Known rows, with every step that occurs:
duzut/lazalip: [  6.8  15.7  -8.9  11.3 -17.7 -26.4   7.7  19.4  16.4  15.6  18.2   7.3
  -5.6 -11.0 -13.2 -15.2  16.6  22.8 -14.2  -9.1  18.3   5.5]
duzut/lazalip/levove/mulu/vokuv: [ 10.2  26.7  -9.2  -7.0  -4.7 -36.7  27.2   7.0   0.1 -19.2  20.8  32.2
 -11.5 -23.9  -8.6 -36.9  17.9  18.7   8.9 -35.6  43.0  53.8]
vokuv/budu/goge/lazalip: [ -5.8   4.5 -32.4 -38.0  35.5  11.7  -4.1 -19.6  -4.3  -8.4 -35.7 -17.1
 -41.3 -20.7  27.0 -32.0  61.5  18.4   7.5  10.9 -14.6 -25.9]
vokuv/lazalip/duzut/mulu/goge: [ 11.7   9.1   5.8  12.4   2.0 -38.4   1.3   7.4  10.3 -35.0 -24.8  37.6
  -7.5  41.2 -27.6 -15.0  53.8  46.6  32.6 -16.5  -9.8  19.5]
tizep/vokuv: [ -4.3   8.1  -7.6  19.4 -14.9 -17.8  -2.9  -7.7 -18.5   8.2 -24.3   9.8
 -10.9 -12.2 -35.5  -5.4  14.0  19.3   5.2  18.5  -8.0  -8.7]
levove/mulu: [-16.1  13.4  -5.0  -3.6 -38.1  -8.1   8.3  -0.1   0.4 -12.8  -8.0  13.0
  -1.4 -15.7 -16.7 -23.2  22.7 -11.2   9.8 -10.5   5.1   6.7]
goge/lazalip/vokuv/budu: [  3.1  -2.2 -43.7 -14.3  14.7 -12.9  -9.8  -7.1 -15.7   3.0 -18.5 -12.9
 -52.7   1.4   7.7 -15.6  50.2  63.1  12.7  29.6 -10.9 -23.1]
lazalip/levove: [  1.6   9.0   3.3  -1.1  -8.2 -24.9  16.0 -11.6 -14.4  -0.6   7.9  15.9
  23.3   7.9 -12.8   4.9  19.3  20.0  27.8   1.7  15.3  36.1]
lazalip/duzut: [  0.9 -12.4  19.0  25.5 -25.4 -26.3  17.1   3.1  -9.3  -5.9  -1.8  19.5
  18.1  17.4   0.8   2.1  17.2  26.7  21.9   1.4  -3.0  23.6]
vokuv/lazalip/levove/mulu: [-13.1  20.6 -13.7 -30.3 -15.6 -31.8   9.9 -30.4  15.8 -26.7 -11.0  30.0
   6.3   7.2 -21.6 -10.3  37.4  19.4  20.7  -2.2   1.1  47.3]
duzut/mulu/vokuv/budu/goge: [ 17.1  23.0 -31.4  -7.4  45.1  22.8  -5.2  -9.4 -20.2 -25.6 -53.7  15.1
 -21.6 -30.6  11.5 -72.4  52.6  -6.7  38.3 -25.9  -3.0 -11.5]
tizep/vokuv/budu/goge/lazalip: [ -6.5   8.2 -38.7 -23.4  33.2   7.0 -13.0 -31.5 -19.9  -6.6 -58.1 -12.9
 -56.3 -28.2   5.0 -28.7  54.1  30.8   3.1  28.5 -25.7 -36.3]
goge/lazalip/vokuv: [ 11.1 -13.9 -31.0 -10.0  -4.4 -22.8  17.4  -0.3  -2.7   6.0 -17.3  -3.9
 -51.9  14.9  -4.5   7.9  45.5  54.9   2.6  32.6  -8.4 -13.6]
lazalip/vokuv: [  2.9  -6.1 -14.4   9.6 -23.2 -17.8   2.0   5.0 -19.5   4.9 -11.3   7.3
 -23.9   7.8 -20.0  -4.9  23.5  32.0  18.2  27.4  -4.3  -8.4]
budu/goge/lazalip/vokuv/tizep: [  9.7   6.4 -54.1 -36.7  26.6  -7.8   5.4 -39.6   2.1 -11.2 -61.3  -2.4
 -75.5  13.0  11.9 -15.9  75.0  38.4  -1.0  38.9 -29.1 -34.6]
lazalip/duzut/mulu: [ 21.4   3.5   3.9  39.5 -25.5 -17.2  21.0  -0.6   2.7 -12.4 -21.7  29.6
  27.3  28.2  -5.0  -6.1  31.0  24.2  31.0 -13.0  -7.5  21.9]
duzut/mulu/vokuv/lazalip/levove: [ 31.8  21.0 -25.0 -10.4  37.8 -30.9  21.3 -21.4  10.7 -23.6 -28.7  43.4
   2.5  17.0 -18.8 -22.6  49.4  36.4  37.0 -23.4   6.4  49.2]
mulu/goge/lazalip: [ -2.7   1.7  -2.6 -20.7  16.5 -26.0  10.2  22.3  -5.2  -9.7   2.8  -4.7
 -49.3   5.4 -14.6  -6.4  51.6  35.3   2.4  -5.6  12.7 -12.2]
mulu/duzut: [ 21.5 -16.1  -7.4  -0.7  13.2  -3.1  14.9   6.0  -5.1  11.6 -14.5  16.4
   1.0 -19.2 -18.3 -34.4  36.6 -10.6   5.6   9.7  13.2   3.9]
tizep/vokuv/budu: [-12.7  19.1 -19.5  15.0   3.9  -8.0 -29.6 -14.1 -30.3   5.5 -25.7   2.1
 -10.3 -25.3 -23.3 -29.0  17.6  27.6  15.6  14.3  -9.9 -19.5]
goge/lazalip: [  5.6  -3.0 -18.0 -15.0   4.8 -16.8  23.1   0.2  11.1   5.7  -7.1  -5.9
 -25.4   2.9   0.2   5.0  42.8  28.9  -5.3   5.3  -0.7  -3.4]
levove/lazalip/duzut/mulu/vokuv/budu: [ 16.4  -1.9   7.2  31.7   7.7 -10.8  14.8   3.1  -8.8 -41.1 -26.5  44.9
   6.1  10.8  30.5 -64.3  32.7  36.0  14.8 -35.8   2.1  40.6]
budu/goge/lazalip: [  3.1  -7.0 -19.8 -33.1  15.6   2.1  22.6 -12.3   6.5  -5.2 -34.7  -8.0
 -41.4  -7.5  13.6  -8.4  57.3  10.5  -2.3  13.2 -11.8 -15.9]
budu/goge/lazalip/vokuv: [ 10.1 -16.2 -33.8 -27.5   7.0  -3.8  17.9 -12.1  -7.5  -6.7 -43.8  -6.3
 -68.3   4.8   9.2  -5.1  59.6  36.3   6.1  42.1 -20.5 -26.2]

Rows:
[ 29.9  -2.5 -40.8   4.9  18.6 -11.4 -16.0  12.0 -11.6  17.0  -5.5   9.4
 -37.0 -29.4  -9.3 -61.5  39.2  38.1   1.2  26.1  17.4 -11.1] => mulu/duzut/lazalip/vokuv/budu
[-10.9  22.2 -15.0 -35.9  29.2   6.4  -0.4 -26.7 -36.0 -43.5 -29.0  23.2
 -17.7 -41.8  17.1 -65.8  38.9  -8.4  45.7 -21.1  15.9  28.2] => lazalip/levove/mulu/vokuv/budu/goge
[ 28.4  14.8 -15.0  17.0  14.5  -6.2  20.4  10.4  -4.0 -10.7 -25.6  25.8
  -5.9  -6.4 -13.5 -36.1  34.3   4.3  24.4 -30.5   9.5   9.2] => duzut/mulu/vokuv
[  8.5   7.4 -16.2 -33.2  18.0 -27.3  41.9 -12.3  -4.2 -29.5  -4.9  20.6
 -30.6  -9.8   6.1 -18.2  43.3  24.5  17.0 -20.9  23.5  43.1] => goge/lazalip/levove/mulu/vokuv
[ 13.6   6.1 -22.8  16.1 -26.3 -32.3   3.3  17.9   1.0  14.9   8.8   6.9
 -33.3   0.7 -18.2 -11.3  19.6  48.2  -4.5  18.7   9.9  -4.0] => duzut/lazalip/vokuv
[ -5.0   8.9 -21.0  -1.7  -0.1 -29.1  -9.9 -22.0   5.1   1.3 -38.6  18.3
 -22.2   0.2 -41.9  -5.1  29.7  36.0  -0.6  24.1 -24.9  -4.3] => tizep/vokuv/lazalip
[  8.9  24.4  -1.8  13.6  -3.4 -14.8  -2.3  23.2  -9.5 -17.4 -10.7  16.4
 -10.3   8.5 -35.9 -27.0  41.8   9.8  25.8 -23.5  11.0  -7.8] => duzut/mulu/goge
[ 27.1  -6.5 -15.3   1.9   4.7  -3.4  37.2 -18.3  15.7 -24.0 -54.6  13.9
 -18.1  25.1  24.2  -6.8  67.5  28.3  18.9   1.7 -22.3   4.4] => budu/goge/lazalip/duzut/mulu
[ 14.8   5.5 -48.9 -21.0   6.3   9.7 -13.7  -5.5 -10.6 -14.6 -37.8  13.1
 -58.2 -51.0   1.9 -88.5  53.6   0.7   4.5  24.5   7.9 -17.8] => levove/mulu/duzut/lazalip/vokuv/budu/goge
[ 12.9  21.5  -5.5   5.3 -11.3 -38.6  16.4   1.8   6.1   9.4  28.3  15.1
  13.7   1.1 -11.0  -1.4  16.1  36.6   3.8  -7.1  29.3  40.8] => duzut/lazalip/levove
[  9.0 -19.6   3.3   5.4  -6.1 -30.9  32.8  -1.8   6.4  -4.2  -7.6   7.4
 -12.1  24.5  16.5  14.0  40.0  49.3   7.1   6.0  -6.7  17.6] => goge/lazalip/duzut
[ 12.7   5.0  -8.7 -25.3  37.5 -36.8  18.1 -16.4  -0.5 -15.8 -10.0  35.6
  -8.2   5.7 -13.7 -14.7  34.6  37.3  28.6 -10.4  11.5  50.0] => mulu/vokuv/lazalip/levove
[ 22.9   8.0 -32.1  -0.2   7.9 -24.6   8.2  18.3  -9.0 -16.9 -24.6   5.4
 -66.3  28.1 -26.9 -10.2  68.0  58.4  18.1   8.4  -1.1 -22.7] => duzut/mulu/goge/lazalip/vokuv
[  8.0  -1.4 -15.8 -40.2  22.4 -10.8  32.1 -29.0  -3.2 -11.6 -25.6   1.6
 -21.8   5.0  15.9   4.4  56.5  23.8  15.2  15.2   0.9  18.6] => budu/goge/lazalip/levove
[ 39.8  13.6 -33.9   7.9  42.6 -28.7  33.7 -23.3  17.4 -28.4 -48.5  31.3
 -30.3  31.1  19.3 -24.7  68.8  47.8  15.1 -26.8  -8.2  16.1] => goge/lazalip/duzut/mulu/vokuv/tizep
[ 26.9  -5.2 -43.7 -13.6  30.2   7.2 -14.5  -0.4 -15.7   5.9 -32.1   7.4
 -53.3 -39.6   4.7 -73.0  53.5  18.8   3.5  34.5   5.4 -22.6] => mulu/duzut/lazalip/vokuv/budu/goge
[ -3.5  32.1 -25.8 -14.9  11.6 -14.1   5.7 -17.7  -0.9 -30.3 -28.7  27.7
 -27.5 -21.3  -7.3 -54.9  36.6  -9.4   7.0 -30.9   8.8   5.1] => levove/mulu/vokuv/tizep
[ 15.9  18.4 -43.7  -5.4  26.7 -14.9 -18.0  11.3 -21.2 -20.6 -26.2  -2.9
 -66.5  12.7 -13.1 -34.1  70.9  66.1  29.4   5.0  -2.5 -33.1] => duzut/mulu/goge/lazalip/vokuv/budu
[ -0.9  -7.4   0.5  19.4 -10.8 -42.0  -0.2 -23.2   0.9  -9.0 -38.2  31.4
  -7.1  20.0 -26.9   5.4  25.8  56.0  12.2  26.7 -29.6  16.9] => tizep/vokuv/lazalip/duzut
[  0.6  37.5 -22.2 -23.2  19.5 -26.5  13.6 -32.6 -10.7 -36.0 -18.0  38.3
  -9.7  -9.2  -6.0 -41.6  35.8   3.9  25.3 -29.7  20.6  39.6] => lazalip/levove/mulu/vokuv/tizep
[ -5.7   4.4 -25.9   6.0  -4.4  -8.9 -24.8  -2.2 -31.9   2.1 -12.3  -0.4
 -23.3  -6.8  -7.1 -28.3  26.6  39.4  28.1  23.6  -5.8 -16.4] => lazalip/vokuv/budu
[ 32.0  21.7 -17.4  28.5  23.2 -23.6  18.6 -18.6   1.2 -28.3 -43.5  42.9
  -1.2  23.1   3.6 -37.7  45.4  26.0  29.4 -32.8  -3.7  20.6] => lazalip/duzut/mulu/vokuv/tizep
[ 26.6  15.4 -29.5  -5.5  31.6 -17.9  13.6  -3.9  21.3 -16.5 -39.8  32.9
 -18.9   4.5 -19.9 -36.1  49.2  21.7  19.8 -24.6  -6.2  14.6] => duzut/mulu/vokuv/lazalip
[ -6.3   9.3 -18.0 -27.6   7.2 -20.8  11.4  -6.4  14.3 -28.7 -26.0  31.4
 -32.3 -18.4 -17.3 -43.6  37.5   5.2  11.1 -22.1   0.6  20.9] => levove/mulu/vokuv/lazalip
[  7.6 -22.3   0.3 -13.1   4.8 -11.1  33.6 -14.0   3.7 -16.7 -35.5   5.0
 -27.7  14.5  29.0   2.2  53.9  30.1   9.8  14.9 -18.2   6.6] => budu/goge/lazalip/duzut
[-15.2  12.3  -8.3 -29.7  -6.6 -22.8  10.9  17.8  -0.6 -28.8  -2.0   1.6
 -53.8  -7.8 -17.7 -21.0  54.0  16.5   1.8 -16.6  14.7  -6.8] => levove/mulu/goge/lazalip
[ -1.8  -7.6 -18.5  -3.1  21.9  -7.1  -3.4 -33.8 -23.4 -16.8 -58.3   1.5
 -42.3  -6.9  20.8 -18.9  51.2  50.3  14.6  30.1 -31.5 -15.2] => tizep/vokuv/budu/goge/lazalip/duzut
[ 17.2  17.1 -19.0  -5.7  17.5 -19.1  13.2  18.6   7.5 -16.8 -16.8   4.3
 -39.8  15.2 -22.1 -14.9  64.5  32.1  10.5 -19.5   7.2 -12.8] => duzut/mulu/goge/lazalip
[ -0.6   9.5 -27.8 -44.7  41.2  -0.9   3.1 -35.6 -14.0 -14.2 -25.3  -6.8
 -22.0  -8.5  27.9 -18.5  60.6  31.1  24.6  11.7  -2.0   8.3] => vokuv/budu/goge/lazalip/levove
[ 22.3   9.1  -8.0  32.2  22.9  -9.4   5.1   1.0 -20.6 -24.6 -26.0  31.7
   7.1   1.3  12.8 -48.9  34.2  31.2  47.0 -33.8   2.4  21.6] => lazalip/duzut/mulu/vokuv/budu
